Each row comes from the steps of one path. Every step used is in the known rows, and no mark comes twice. Write the path behind each row, first mark first.
(in the rows, 128 means zero)
Known rows:
G > T > U > X: [128 157  95 112 130  82  96  69 115 154  68  92 117 119 137 127 104 175
 159 113 144 154 109 208 117 140 119 118  71 146 110 132 106 134 151 151
 161 152 107  95 108 148 137 124 154 131 158 103 136 123  75 130 127  68]
T > U: [147 142  98 151 116 117 121  88 131 190  89 120 144 100 142 142 109 167
 176 123 138 134  95 186 120 108  95 131 112 143  95 131 117 121 163 147
 135 146 125 122 120 187 140 145 151 113 147  97 165 133  94 115 107  94]
T > U > X > Y: [127 154  77 171 124 101  82  74 115 212  90 135 133 104 154 138 125 156
 170 143 136 142  89 177 125 126 114 137 105 142 125 135 130 144 171 129
 117 171 123 128  97 180 132 143 155 125 151  74 160 126  78 120  89  77]
Y > T: [119 165 105 128 132  96 101 126 135 134 119 139 130 135 168 176 121 169
 126 115  96 160  97 164  96 113 136 107 101 174  88 134 106 136 159 157
 105 140 106 115 164 149 144 141 133 146 104 126 133 110 101  97 106  82]
C > G > T > U > X: [158 147  74 136 132  96  93 102  87 176  70 129 131 114 156 148 115 182
 160  88 144 147 147 206 121 115  92 128 105 144  86 154 131 143 173 123
 150 166 123 115 115 166 151 163 171 134 155 123 140 139  92 142 105  81]
C > G > T: [162 144  88 127 129  98  97 120  86 163  80 132 127 126 168 159 109 182
 151  76 135 155 162 198 122 106  88 124 115 143  80 160 117 129 164 130
 149 164 118 126 125 144 155 165 161 137 138 143 122 141  95 151 112  97]
N > X > U > T > G > C > Y: [109 164 114 153 138  85 110  91  95 227 113 153 103 138 134 172 133 169
 171 100  97 186 137 175 166 103 127 174 103 101 121 128 115 128 183 117
 143 166  71 159 115 112 123 160 169 151 140 123 182 125  90 150 105  92]
N > T: [139 153 113 160 124 110 109 122 135 152 101 135 115 100 184 155  94 151
 152  99 121 162 145 192 133 101  75 141 126 154 103 128 105 138 164 127
 140 104 106 124 141 123 132 134 149  80 146 147 138 113  83 147 124 102]
G > C > Y > T > U > X: [110 161  91 146 134  99  94 107  88 183  98 134 146 129 175 165 112 182
 137  95 124 192 132 191  92 120 120 142  76 142  87 136 108 146 195 131
 154 144  94  99 144 169 151 172 155 145 132 134 156  83  74 118  97  60]
T > G: [150 136  97 156  96 116 124  99 145 193  88 128 152 122 158 160  94 150
 171  93 131 131 124 179 115  97 120 161 111 135  97 158 112 137 162 105
 111 148 122 134 146 154 147 159 146 117 126  90 151 109 114 124  88  92]
N > X > G: [136 155 127 165 123  91  91  76 118 200 126 145 125 118 144 169 127 162
 160  75  99 174 138 165 171  80 107 133 124 121 129 134  87 137 148 131
 118 158  89 187 110 100 109 152 143 142 129 121 168 136  98 138 121  93]
D > Y > T: [ 91 156 120 132 150  98  84 139 113 169 136 129 136 124 174 156 135 158
 123 109 136 186 120 152  97 126 143 105 136 149  62 138 104 133 194 156
 124 127  91 121 138 132 115 163 127 136  94 122 147 128 117  89  93  86]
T > G > C > Y > V: [133 128  95 152 100 116 120  97 108 208  95 123 166 135 161 179 101 174
 159  73 125 155 144 188  99 108 119 177  93 126  84 156 104 142 173  95
 149 142 107 117 161 155 155 172 143 117 131 106 165  92 101 125  86  66]
G > C > Y: [125 150 103 148 122 111 105 113  83 186  98 138 141 129 184 164  97 177
 142  83 131 193 157 191 105 103 102 153  98 124  89 145  97 127 183 136
 161 146  94 118 139 153 147 179 151 134 129 151 145  94  75 136 105  88]
X > U: [128 140 103 138 118 108 102 100 108 198 104 153 118 151 146 165 136 143
 160 143 122 139 114 161 135  97 131 145 116 109 118 137 116  95 152 156
 131 184  99 153 114 153 129 144 146 150 130  83 152 151 110 131 112 101]
U > T > G > C > Y > V: [110 167  97 180 118  94  97 108  92 190 102 109 117 133 189 174 101 165
 136  74 101 163 140 198 122 134 134 184  99 124  92 147 135 139 169 115
 143 154 104 104 170 144 138 172 166 124 124 109 144  80  69 120 100  80]
C > Y > T > U > X: [134 147  69 161 141 115  86 109  98 174 108 140 130 135 159 175 156 164
 140 114 126 170 105 178 117 113 120 131  94 165  84 137 119 145 194 135
 112 143 109 116 141 175 169 169 180 144 131 118 153  95  92  97  94  80]
U > X > N > T > G > C > Y: [120 162  77 197 106  95  48  77 108 206  90 148 118 136 183 159 102 142
 145 108 149 164 135 190 132 104 121 153  90 140 125 155 106 160 167  91
 131 160 103 121 130 138 127 170 151 121 147 101 159  75  75 150 111  73]
U > X: [125 179  74 172 116 103  74 100 126 159  99 158 117 120 171 129 100 125
 125 122 136 153 140 182 120 112 147 142 116 137 140 149 124 154 153 148
  92 173 105 142 112 165 100 163 144 142 134  97 149 103  87 122 100  81]
C > Y: [151 136  80 168 124 129  97 117  90 175 107 146 125 133 172 171 137 151
 145  97 140 172 141 179 135  89 101 143 122 138  90 150 107 119 179 140
 115 151 108 142 131 153 164 184 176 131 129 135 137 109  94 124 102 115]
U > T > G: [123 172  99 182 115  95 103 108 117 179  93 111 105 119 187 158  95 144
 146  90 106 147 125 193 136 124 135 174 109 130 103 150 138 135 162 122
 113 160 116 117 156 142 131 166 172 125 119 102 134  91  78 123 102 101]
C > Y > T: [136 143  80 153 137 119  92 126  93 159 118 145 127 146 171 186 152 164
 132  99 117 178 118 171 118 103 117 128 104 163  78 144 106 134 185 141
 109 140 105 122 154 152 175 171 171 145 116 139 133  97  96 103  99  97]

Write each row's path:
[134 139  67 170 139 112  74  98  88 183 112 131 134 138 164 185 165 161
 142 102 122 166 103 177 126 107 119 129  93 161  89 142 116 146 190 129
 112 147 110 119 139 166 169 170 181 150 127 106 150  97  94  94  98  71] : C > Y > T > U > X > G
[129 153  94 178 132 100  92  96 126 191  91 131 118  92 173 146 113 155
 169 125 128 154 115 194 138 119  75 142 112 157 120 121 123 154 181 108
 142 117 113 114 115 143 135 124 159  78 165 113 154 112  71 142 106  80] : N > T > U > X > Y
[140 134  78 156 129 119 101 120 103 174 110 139 139 146 164 192 150 163
 145  93 120 166 115 173 116 102 121 142  98 160  75 150 108 139 193 116
 108 136 109 119 160 154 181 173 175 139 117 124 142  90 106 101  88  87] : C > Y > T > G
[134 145 116 159 112 103 124 111 138 183  84 122 139  99 181 162  78 162
 169  79 123 159 150 201 118 107  79 165 104 143  96 136 102 153 179  87
 161  98 105 105 154 124 142 138 147  76 148 133 154  93  85 150 109  78] : N > T > G > C
[111 150  94 161 125  95  97  99  82 223  95 131 109 154 164 176 136 150
 160 118 111 151 120 178 142 118 141 182  95  97 109 143 136 106 177 123
 146 185  95 127 132 146 141 163 176 152 130  79 152 115  89 131 103  88] : X > U > T > G > C > Y
[108 156 103 155 120  90 100  96  97 217  94 131 110 148 163 169 124 149
 163 123 106 144 116 179 137 119 144 178  96  98 115 140 137 108 165 129
 147 186  96 126 133 146 128 155 163 151 127  73 151 122  90 133 106  86] : X > U > T > G > C
[114 156 103 137 130 103 102 118  89 174 105 136 144 136 183 177 108 185
 132  85 116 196 143 187  93 111 114 139  85 141  80 140  98 134 188 136
 156 140  92 105 154 151 155 172 149 144 121 151 141  88  78 122 102  74] : G > C > Y > T
[104 162 125 138 143  70 100  97 113 219 124 157 128 126 150 184 131 191
 167 100  81 197 111 150 138 110 115 137 100 142 117 130  94 147 182 102
 121 152  83 155 124  92 138 135 134 142 125 138 154 125  83 140  84  83] : N > X > Y > T > G > C
[108 164 120 142 149  76  92 104 112 202 132 164 115 126 150 179 142 182
 159 113  81 195 106 145 151 107 113 122 115 148 121 125  94 138 173 122
 107 157  85 166 115  91 135 132 137 144 124 142 146 137  85 139  93  98] : N > X > Y > T
[124 151 124 156 134  85  91  74 100 217 125 137 138 121 142 182 136 187
 165  69  94 191 127 176 155  94 103 134  98 128 109 126  87 148 175 119
 145 145  83 158 120 112 128 156 152 147 136 128 181 120  87 130 115  66] : N > X > G > C > Y > T > U
[112 164 102 155 127  93  90 106  93 196 104 139  92 149 166 166 134 142
 149 136 106 147 113 172 148 115 143 158 111 104 121 135 136  96 155 158
 131 192  96 137 124 144 123 151 165 154 125  84 141 135  88 130 117 102] : X > U > T
[128 151 124 165 126  89  89  77  96 211 126 145 132 124 151 177 128 173
 161  63 100 194 151 175 165  84 101 143 110 115 121 135  84 141 167 121
 141 154  80 173 113 100 119 165 150 143 134 136 173 123  87 144 118  81] : N > X > G > C > Y
[105 145  95 159 123  97  92  98  77 220 107 129 112 163 159 187 144 157
 151 115 101 148 122 176 134 125 147 183  99  98 106 139 138 109 165 127
 151 183  91 126 143 146 137 159 163 147 130  75 160 119  90 125 104  77] : X > U > T > G > C > Y > V
[157 143  75 144 126  92  77  92  82 193  70 127 129 122 156 157 116 187
 163  90 148 146 138 203 127 110  88 123 101 145  85 158 121 135 165 113
 157 174 122 114 118 158 157 165 165 136 151 120 140 136  89 151 111  83] : C > G > T > U > X > N
[116 152 101 138 132 103 105 110  88 183 100 130 149 129 173 174 110 191
 144  95 120 191 130 190  92 115 107 140  80 142  77 136 102 136 193 136
 163 136  97  98 150 161 159 167 152 137 129 144 151  92  76 120 102  69] : G > C > Y > T > U
[125 164  80 195 101  95  48  77 125 196  92 148 115 130 178 153  99 134
 147 115 145 148 124 184 136 104 126 146 100 144 132 154 110 156 151  99
 112 162 107 129 126 137 118 160 143 118 145  91 156  85  82 145 112  81] : U > X > N > T > G
[137 158  78 167 119 107  97  77 130 189  85 132 136 100 143 128 108 150
 162 133 144 136 102 191 119 117 118 139 106 142 118 133 131 145 164 143
 120 159 122 123 106 197 121 149 155 122 153  80 175 118  91 113 100  74] : T > U > X
[105 158 113 153 139  85 103  90  89 227 121 150 109 149 126 182 140 177
 161  99  87 182 138 171 159 109 130 176 105 102 118 123 117 129 174 121
 148 165  70 158 128 113 119 154 155 145 142 118 191 125  92 142 104  82] : N > X > U > T > G > C > Y > V
[135 148  77 182 119 106  76  63 101 214  93 120 146 108 155 147 126 156
 163 106 140 148 110 195 129 113 113 144  94 132 116 139 123 151 174 128
 138 163 117 126 104 186 127 163 166 134 152  73 175 109  82 111 104  56] : T > U > X > G > C > Y
[142 127 114 142 112  89  74  52 101 184  93  80 133 128 161 165 134 168
 166  75 123 143 109 191 145 110 102 113  86 130 109 144  90 121 134 140
 160 162 114 128 115 122 141 133 153 138 136  76 129 137  84 119 141  65] : X > G > T > U
[139 138  76 152 138 118  97 115  96 174 109 132 134 137 158 183 155 173
 146 109 122 169 100 177 118 108 109 127  96 166  73 135 111 132 193 139
 118 137 109 114 148 169 181 166 177 140 127 129 148 101  95  99  98  89] : C > Y > T > U
[134 153  79 177 110 104  75  64 123 210  84 131 132 111 147 139 110 156
 168 137 153 135  89 187 126 109 116 134  97 141 115 138 119 136 156 130
 126 171 121 122 111 185 128 156 149 123 153  75 175 114  85 123 110  80] : T > U > X > N
[125 152  96 118 124  79  80  59 110 169  67  93 113 126 138 135 105 178
 163 116 150 152  99 205 122 134 117 116  65 146 109 136  98 127 143 143
 165 161 109  95 112 141 143 127 147 133 159  98 138 119  73 136 134  72] : G > T > U > X > N
[111 173 120 150 142  83 103  96 107 204 119 158  92 135 134 163 131 160
 162 115  93 177 128 167 171 102 129 156 117 108 129 121 116 118 163 143
 127 172  76 170 110 111 107 147 158 153 137 121 174 140  91 147 115 104] : N > X > U > T
[162 138  85 127 131  99 104 105  89 177  73 122 133 113 155 155 114 192
 166  83 140 148 143 205 121 111  80 126 111 145  74 152 124 129 171 126
 159 160 124 116 121 161 162 160 167 129 149 132 136 146  92 145 109  91] : C > G > T > U
[124 173  78 187 104  96  41  80 115 187  99 156 113 137 174 147 101 133
 133 128 146 150 121 175 133 100 142 133 105 138 135 157 107 142 138 130
 101 190 107 141 118 149 109 169 136 144 134  89 150  98  82 136 115  89] : U > X > N
[111 177 103 173 115  88 103 108 111 186  88 108 114 117 193 159  82 156
 146  81 104 161 135 201 123 129 134 177  96 123 100 148 135 138 169 118
 136 156 109 106 158 140 128 167 163 127 119 111 136  83  67 128 103  87] : U > T > G > C
[151 144  73 139 136  90  83 100  77 195  74 131 128 118 164 156 126 186
 166  93 138 152 138 198 126 120  90 126 106 144  90 155 131 140 176 113
 148 175 121 119 107 153 159 156 169 137 152 119 131 145  84 148  97  82] : C > G > T > U > X > Y
[ 96 174  77 166 130  78  56  96 107 194 106 155 128 135 185 160 125 149
 135 127 110 167 110 161 105 134 155 140  87 149 136 149 125 168 175 108
  98 179 102 126 119 139 126 145 138 153 123  86 132  97  74 118  74  56] : U > X > Y > T > G > C
[129 135 110 170 114  98  66  83  81 197 120 117 150 139 193 191 137 167
 141  61 107 175 133 178 128  97 110 130  93 125  99 151  92 135 161 128
 149 158 101 135 141 128 143 169 154 154 112 103 137 104  82 112 118  61] : X > G > C > Y > T
